Each row comes from the steps of one walk. Every step used is in the known rows, and no mark comes twice. Write the walk behind each row, first mark first.
Known rows
tefus, zipi, zogomi, rono, gituz: [-10   0 -13   1   6 -10 -12  28  -9   8   6  18  -7   0   4 -26 -18  -2
   6   5   0  19  14   7   2   2  66 -10  12  18  -2 -10   1  -1 -67  24
  -3 -10  -1  14 -11  19  -4 -10  10   8  -3   8  -2  20   1  21   6  16
   7 -13]
belur, rudek, dotir: [ -4  -5   3   4  -9  -1  -8  -2  -5  17  -2  -8   2   0   5  14  15  -2
  -5   1   5  -5  11 -17  -2 -15 -47  -1   6  -3  -1  -3   5   2  42 -39
  41  20  -2 -25   7   3   5   1   6   7   2  -6  10 -17  13 -20 -12   4
   3  19]
gituz, zipi: [  1  -2  -3   6  -4   8   9   5  14  -2   2   4  -3  -1   8 -16   0 -13
 -18 -16 -13   6 -11 -21  29  -9  41 -22   7  -8  -5   5  -4  -4  -3 -27
 -12  -8   1  -9  -2  -4 -11  -4  11 -12  -9   7  -6  -4  -5   9  -4 -12
  10  -7]
ramib, dotir, rudek, belur, vupos, tefus, zipi, gituz: [  0   2   1   8   0  -5  -3  13   5   2  -9   1   5   1 -12   9  -6  10
  18  11 -11   6   2   3  24  23   6  -7 -10   5  -3   5  13   1   2  -3
  15 -36  -6  14   3  10   0   3 -25  -2  -1   0   8   0 -33  12   6   0
   2   9]
tefus, vupos: [ -6  -1 -12   4   4   4  -1  29  16  -8  -1 -14   1   8  -1   9   1  -9
  22   1   8   6  -9   1  -6 -28   6  -2 -12  16   2   5  13   3  11  27
  15  16  10   5  -6   9  -6   2  -7  -9  -3  10  18 -11  19   6 -18 -12
  18  -6]
ramib, dotir, rudek, belur, vupos: [  4  -5   4   3   3   1   8  -3   1 -12  -5  -6  16  -3  -6  24   8 -13
  -4  10  -1 -12  -2   0 -31 -11 -59  29   0   9  -1  -9   4   3  27  26
  17  -5  -7 -25  17   6  -1   7   2  -6   9  -3   5 -14  36  -4   6   5
  -3   7]
tefus, zipi, zogomi: [-10   5 -18   0   0  -8  -2  33   5 -14  -1   2 -10  16   4  -7 -13  13
   8   3   7  -4   2  -2  32  -6  26 -14 -10   6  -1   7   8   1 -37   3
 -13 -23   8  26 -12   8  -9   4  -8 -16  -1  13   3  -5 -24 -10   0  -1
  28  -6]
ramib, dotir, rudek, belur: [  4  -4  -2   7   5  -6  14 -34  -4   9  -4 -15   4  -8  -9  25   0   7
  -5   2   6  -9  -8  -1  -9  -1 -62  32   8   5   3  -3  15   3  41   9
   6   2  -3 -20  21  -7  -1  10  -3 -14  -8 -15  10  -4  18 -23   4  -4
  12  11]
dotir, rudek: [  2  -2   3   0   6   4  15 -19   2   2  -6 -12   3   3  -1   7   5   2
 -21 -12  13 -16   4   8   2 -12 -31  24   9   6  -3  -3   0  -5  13  -2
  -4  20   2 -13   7  -1   4   5 -14 -20   3  -5   7  -6  28 -16   1   1
  -3  10]
vupos, dotir: [ -3  -5   4   1  -3   7  13 -10 -12  -1  -2   2 -10   2   5  -9  10  10
  21 -15 -11  -2  -7 -12   3   1 -15 -25  -5  -8   5   3   2   2  47   2
 -16  27   1  -7  -2  -5  -2   6  -9  21  11  -2   6   0 -20 -19 -13  -8
  -8  14]
tefus, vupos, dotir, rudek, belur, ramib: [  6  -4  11  -1  -2   8 -22 -36  13   0  -4 -17   4  -5   2  22  17  -4
  10  10   7 -18   9   8 -25  -1 -45  20   3 -10   7  -2   5   0  28  13
   0  19  -2 -20  17 -11   4   2  -2   4   1   2  -1  -7  23  -6  -1  -1
  -7   3]
rudek, belur, vupos, dotir, ramib: [  8  -3   6  -5  -1   8   1 -22   4  -9   0 -11  -2   3   3  15  13   4
  -3   2   1 -21   0  11 -26  27 -49  -2  -1 -10   4   4  -1  -3  32   3
  -2  33  -5 -11  10 -12  11   7  -4   6  -1  -3  -4  -1  14 -14   1   1
 -14  -5]
gituz, zipi, zogomi: [ -6   2 -12  -1  -4  -5   7  23   0 -11  -1  12 -11  11   4 -12 -12   3
 -19  -8   0  -2  -2  -9  34  -3  36  -8  -1  -3  -2   8  -3  -2 -35 -19
 -20 -33   6  16  -9   6 -14  -1  -2 -17   6   6 -12  -1 -25 -11  13   4
  17  -5]
gituz, rono: [ -9   0   2  -3   4   1  11  -3   2   9   5   8  -6  -9   4 -12  -2  -7
 -13  -8  -2   4  -8 -12  18 -30  33 -22   7  -5  -5  -5  -7   2  14  -2
 -13   6  -1   0  -9   6  -5  -7  21  -3  -7  -3 -22   6  -1  -8  -6  -2
  -7 -13]
dotir, vupos, tefus: [ 10   1   9   2  -3   6  12   4 -11  -9  -2 -11  13   6   1   9   6 -15
   1  -3   6 -12  -7   4  -6  -1 -18   3  -8 -10   4   4 -12   0  22 -11
   3  21   7  10  -7 -18   3  -1 -18   7  17  -7   4   0   6  -1 -11 -16
  -8   1]
rono, gituz, zipi: [ -1   0  -9   4  -1   6   0  13  13   5   5  13  -5  -4   2 -23  -5 -18
 -16 -12 -23  21  -5 -15  30   6  57  -7  17  -2  -6  -1  -8  -5 -34 -23
   1 -24  -1  -8  -2  -4  -7 -10  17  -3 -12   5  -6   9   1  26   1   1
   8  -8]
zogomi, rono, gituz, zipi: [  0  -3  -3   4   0   3   0  11   5   9   8  17  -2  -8   7 -29  -7 -16
 -17 -11 -16  23  -2 -13  17   5  81 -27  17   0  -6  -4  -6  -4 -43 -18
  -9 -16  -3  -7  -3   6 -11 -15  16  -2 -12   5 -10  15   4  32   2   2
   4 -13]
ramib, dotir: [ -4   0 -10   9   2   1  19 -10  -3   1  -2   7  -6  -4  -4 -14  -1  15
  11  -5   1   9 -17  -7  -2   1   3   1  -9   4  -5   3  12   2  30   9
  10  -2  -2 -10  -8  -6  -3  16  13   3 -20   3  24  -1 -12  -9   9 -19
   7   6]
vupos, belur: [ -1  -4   2  -1  -9   0   8  -6 -12  -6   3   2 -11   3   4  -7  -1   9
  13 -14  -5   1 -20 -18  -7 -31 -17  -9  -7  -3   5  11   2   2  38  35
 -22  11   5   3   1   7   1   1   8  26   7  -4   4  -9 -32   0 -22 -13
   0  14]
tefus, vupos, belur, ramib, dotir, rudek: [  8  -1   9   0   3   5   8 -40   6  -1  -4  -9   6  -6  -7  12  12  20
  -4  -3  15  -4  -3  10 -27  16 -23  17  -7  -3  -3   4   8   0  21   3
   0  -4  -2 -16  10 -12   5   8 -18 -11 -16  -6  19  -6  15  -2   4 -10
  -6  16]
zipi, gituz, rono, zogomi: [ -9   9  -8 -13   4  -9  -8  16   1  10   5  16  -7  -1  -6 -14 -19  -6
  -8  -1 -10  20   4   4  21 -16  20  13   8   7   3  -6 -10   1 -43  -8
  -8 -13   2  16  -7  10  -2  -4  22  -6   5   0 -21   5 -12  -3  12  23
   0 -11]
zipi, zogomi: [-12   3 -15  -2  -1  -9   6  26  -8 -11  -5   7 -14  16   2  -7 -13   9
  -6  -1  10 -10   2   2  21 -18   4  12  -5   7   2   4   0   0 -21  11
 -11 -11   8  20 -11  13  -6   6  -1  -7  15   7  -4  -2 -21 -24  13   7
  13  -1]
rudek, belur, vupos, tefus, zipi, gituz, rono, zogomi: [ -3   9  -2 -11   2  -9 -17  15   3   6   6  10   5  -3  -7   0 -15  -9
   3   9 -15  22   5   1  13  -6  15   2   4   1   6  -7  -9   4 -42 -14
  -2 -26   0  17   0   3  -4  -6  10  -5   6  -3 -21   2 -12   8   3  18
   4 -11]
dotir, rudek, belur, vupos, tefus, zipi, gituz, rono, zogomi: [  0   9   2 -13   4  -9 -14   5   3   7   5   6   9  -4  -9   6 -13  -5
  -5   7 -11  19   8   6   9   0   7   8   6   1   5  -7 -10   3 -44 -20
  -4 -27   0  14   5   1  -3  -6   2 -12   5  -8 -21   2  -3   6   5  21
   2  -6]
rudek, dotir, ramib: [  3   0  -4   1  -4   1   0 -18  10   7   3 -15  -7   7   4  13   5  -3
 -19   3  17 -20   6  13  -6  19 -44  -4   6  -8   3   9   4  -6  21 -25
  30  46  -2  -8   4 -12  14   8   5  -2 -17  -3   5  -3  19 -23   4  -1
   6  -9]
rono, zogomi: [ -5   7 -13  -8   1  -4  -9  13   1  -2   4   3  -3   9   1 -12 -14  -8
   3  -3  -2  11   3   2   5 -25 -11  25   6  11   7  -4  -7  -1 -33   4
  -1  14   9   5  -4  -1  -1   5  20  -4   7   8   2  -7   7  -5   3   9
  14  -7]

Which walk is each row?
[ -9  -3  -8   3   5  -4  -7  16 -10  13   6  17  -6  -5   4 -28 -12 -11
   3   0  -3  19  10   5  -8  -9  51   0  18  18  -2 -13  -3  -2 -39  29
   4  13  -3   0  -8  19   0 -11  22  18  -1   6  -1  20  14  22   4  13
  -4 -11]
zogomi, rono, gituz
[  0  12  -3 -10   5  -9  -4  14   2   6   8  11   3  -4 -10  -6 -16   0
  -1   4  -9  25  -1   7  14  13  29  -1  -4   1   2  -3  -9   3 -48 -22
  -3 -29   1  21  -7  -5  -2  -4   7  -9  -5  -4 -11   7 -14   7   9  13
   3 -11]
ramib, dotir, vupos, tefus, zipi, gituz, rono, zogomi
[ 10  -1  -1   4   6   3  14  -2   3 -13   1 -10   6  -6  -5  17   5 -12
  -6   9  10 -16  -9  13 -30  21 -44  32 -11   3  -3  -1   1   1  15  22
  13   4  -3 -15   3 -13   7   6  10  -6  -7   2  12  -4  33  -5  14  -4
  -4  -7]
rudek, belur, ramib, dotir, vupos
[  7  -2   1  -4   1   9   0 -16  12  -6   1 -16  -8   6   3  11  12  11
   6  -3   9 -12  -3  15 -18  29 -22 -15  -8  -8   4  11   4  -3  24  -3
  -2  37   2   0   2 -14   9   6 -16  -1 -12   1   5   1   9 -11  -7  -7
  -5  -7]
tefus, vupos, dotir, ramib
[  7  -6  13  -6  -6   6  -5   3 -11  -7  -2  -9   5  -2   7  14  20  12
  -6  -5  -2  -7  -8 -18 -28 -24 -42  25  -6   2  -7  -3  -9   2  30  12
 -11  -2   2 -16   7   9  11  -6   7   5  17  -4  -1 -18   8   7 -20   0
 -22  21]
dotir, vupos, belur, rudek
[  4  -5  11  -2   4   6  20 -32  -8   3  -6 -10   1   0  -1   8  13  15
  -8 -17   5 -14   3   3  -2  11 -37   1   4  -4   1  -1   0  -2  32 -13
 -16  22   0 -15  11  -9   3   5 -29  -7   7 -12   7  -2  11 -23  -5   2
 -11  20]
vupos, dotir, rudek
[  1   0  -2   8  -2   3  -4 -32   5   2  -2   2  -2 -10  -3  -3   7  10
  14   9   1   0  -8  -3 -18   8 -18  13  -6  -7   0   0  12   2  34  14
  13  -1  -5 -19   2 -13   1  14  20   9 -21   6  16  -2  -5  -6  15 -17
   2   2]
rudek, belur, ramib, dotir
[  4  -3   8  -1  -3   7 -22 -37  13   1  -4 -14   3  -5   4  15  13  -9
  -3  10   8 -23  12   7 -17 -13 -46  33  11  -9   4  -5   1  -3  20  15
   1  21  -2 -22  16  -9   6   2  11   2   2   5  -5  -6  25  -7   6   0
  -7   0]
dotir, rudek, belur, ramib
[-11   3  -1   0   5  -4   3  15  10  12   2  12 -10  -8  -2 -12 -10   1
  -3  -1 -11  11  -3  -7  42  -9  54 -33   1   1  -8  -1   2   1  -7  -3
  -9 -23  -5  15 -10  18  -4  -9   8  -6 -11   1 -22   9 -28   6  -1   5
  -4 -13]
tefus, zipi, gituz, rono
[  9  -2  15   3  -5   4   4 -17 -12  -6  -6  -6  21  -2  -5  18  12  -7
   9   6  -2  -5  -4  -3 -22  -2 -33   5  -5 -12   5  -1  -4   4  40 -10
  12   0  -1  -5   7 -14  -2   5 -19  10  14 -12   6  -5   3   0  -5 -15
  -9  14]
ramib, dotir, rudek, belur, vupos, tefus
[  8   2   4   6  -4   4  -6  12   9  -4   3 -20  18   5   5  14  11  -4
  17   5   2  -1   2  -9   9  11   2 -34 -13 -10  -1   5   3   3   7 -35
  13   2   5   6  -3 -19   0  -3 -22  -7  -9   1  16 -12   6  13 -31 -20
  15   2]
belur, rudek, dotir, vupos, tefus, zipi
[ -1  -3   7   0   1 -13  -2   8 -16  -2   3   2  11   2   9   0  -7   7
   2   7  18  -5  12   5 -17  -4  40 -38  -4   6   2  -2   8   4 -28  10
 -23   0   0  16  -2  17 -14  -8 -20  -9  10   0  -9   4  -1   2  -1   1
   6  -9]
dotir, rudek, belur, vupos, tefus, zipi, zogomi, rono
[  9   1  10   4  -6   2  13   2 -14  -2  -1 -13  14   4  -1  18   7 -18
   0   0   8 -12  -2   3  -8   8 -34  -7  -7 -14   6   6  -8   1  32 -31
  22  25   4   5  -3 -21   3  -1 -22  11  14 -14   7  -2   7 -11 -12 -13
  -2   6]
rudek, dotir, vupos, tefus
[ -2   2   9   0   5  -5   5  -3   5  12   0   9   5 -14 -10   6  -4   6
  -5   7 -11  11  -4  -4  22  12  34 -25  -3  -6  -7  -2   3   4   5 -16
  -1 -40 -10  10   1   7  -5  -7  -7  -9 -12 -11 -19  10 -22   7   3   4
  -9  -3]
ramib, dotir, rudek, belur, vupos, tefus, zipi, gituz, rono
[ -3   1  -7   0   5  -9  -8  29 -13   4   7  14   0   0   1 -17 -15  -5
   4   7   2  15  13  12  -6  14  58  -9   7  12  -2  -9  -5   0 -66  15
  -1 -11   0  19 -11  11  -2 -13   0   8   3   3  -3  23   6  23   5  14
   2 -13]
dotir, vupos, tefus, zipi, zogomi, rono, gituz
[  6  -2   3  -4  -1   9   5 -26   5  -2   1 -10 -11   5   7   2  11  13
  -4  -7   5 -18  -1  11 -10  28 -28  -9  -1 -12   4   9  -2  -5  28  -7
  -9  42  -1  -4   2 -15  11   8  -6   4  -8  -1  -1   3   1 -18   0  -5
 -12  -5]
vupos, dotir, ramib
[  8  -6  12  -4  -5   4   0  -3 -12  -5  -2  -6   5  -5   3  12  20  19
  -4  -5  -2  -2 -12 -19 -32 -14 -39  23 -10   1  -8  -2  -5   3  33  10
  -8 -11   0 -18   7   5  10  -2   7   5   9  -5   6 -17   3   7 -15  -4
 -20  24]
ramib, dotir, vupos, belur, rudek
[  3  -1  13   1  -7   9  -1   5  -8 -12  -5  -1  16   7   3   1  11 -15
  12   2  -4  -5  -2  -6 -10 -19  -7  -8  -7 -11   3   0 -11   1  28  -6
   8  13   2   3  -5  -6  -2   2 -11  18  23   0   2  -6  -4   8 -11 -16
 -12   7]
belur, vupos, tefus
[ -9   2 -12   7   1  -4  -6  34  12   2  -6   4 -11   7  -4 -10 -13   5
  17   4 -11   5   2   0  44   1  25  -9  -6  15  -5   6  13  -2 -12  14
   7 -17  -1  18  -8  24   0   1  -4  -2  -2  14   5  -2 -37  11   3   3
   7  -2]
tefus, zipi, gituz
[  5  -4  12  -1  -4   8 -20 -44   8   1  -4 -13   2  -6   4  15  17  -3
   4   7   4 -22  11   5 -18  -2 -50  23   9 -13   6  -4   1  -2  31  10
  -5  22  -3 -22  17 -12   6   3   4   8   4   1  -6  -5  18 -10   4   0
 -12   4]
vupos, dotir, rudek, belur, ramib
[  8  -1  11   0   1   5  11 -47   1   1  -5  -4   3  -7  -5   6  12  21
 -11  -7  13  -8  -2   7 -20  14 -26  18  -3  -6  -4   2   4  -2  22   0
  -5  -1  -4 -19  10 -13   7   9 -11  -7 -14  -6  15  -4   9  -7   9  -7
 -10  17]
vupos, belur, ramib, dotir, rudek
[-11  -1 -12  -1   5 -10  -8  24 -15   9   4  22 -10  -1   2 -26 -17  -3
   0   2   2  16  13   8  -3  -4  55   3  15  19  -1 -11  -3  -1 -59  27
  -1  -3  -1  12 -11  22  -2 -10  15  11   6   5  -6  22   2  15  13  19
   0 -11]
zipi, zogomi, rono, gituz
[ -7   4 -16  -2  -2  -6   1  29   0  -6   0  18 -14   8   0 -16 -16   2
 -18  -5  -7   8   2  -5  34   8  47   3   6   1  -3   3  -7  -3 -59 -17
 -12 -44   4  17  -8   7 -10  -4   3 -13   3   6 -12   9 -21   0  17  13
  15  -6]
rono, gituz, zipi, zogomi
[ -4   1  -7   1   3 -12  -8  27 -15   9   8  12   1  -1  -1 -11 -15  -8
   3   8   4  16  16  11  -7  21  48 -15   8  10   0  -7  -2   1 -58   0
  12  -8  -2  16  -8   9  -2 -13  -2  11   0  -2  -1  21   7  19   4  16
   6 -10]
rudek, dotir, vupos, tefus, zipi, zogomi, rono, gituz
[ -1   4  -4   8   0  -3   1  27   5   0  -7   3  -1   4  -9  -2  -9   8
  19   7 -10   7  -3   5  32  25  23 -12 -15   7  -4   9  10   0  -6  -2
  11 -28  -2  23  -9   8   1   2 -19   0  -3   5  10   3 -39  14   5  -5
   3   2]
ramib, dotir, vupos, tefus, zipi, gituz
[  7  -2  12  -6  -8  11 -15 -14   6 -15   2  -4  -3   0   7   2  12  -8
   4   2   5 -18  -2   4 -30 -10 -27  13  -8 -12   3   5  -8  -3  15  34
 -13  18   0  -8   3  -5  11  -3  15  23   8   9  -4 -10   3  10  -5  -5
 -18   0]
dotir, vupos, belur, ramib
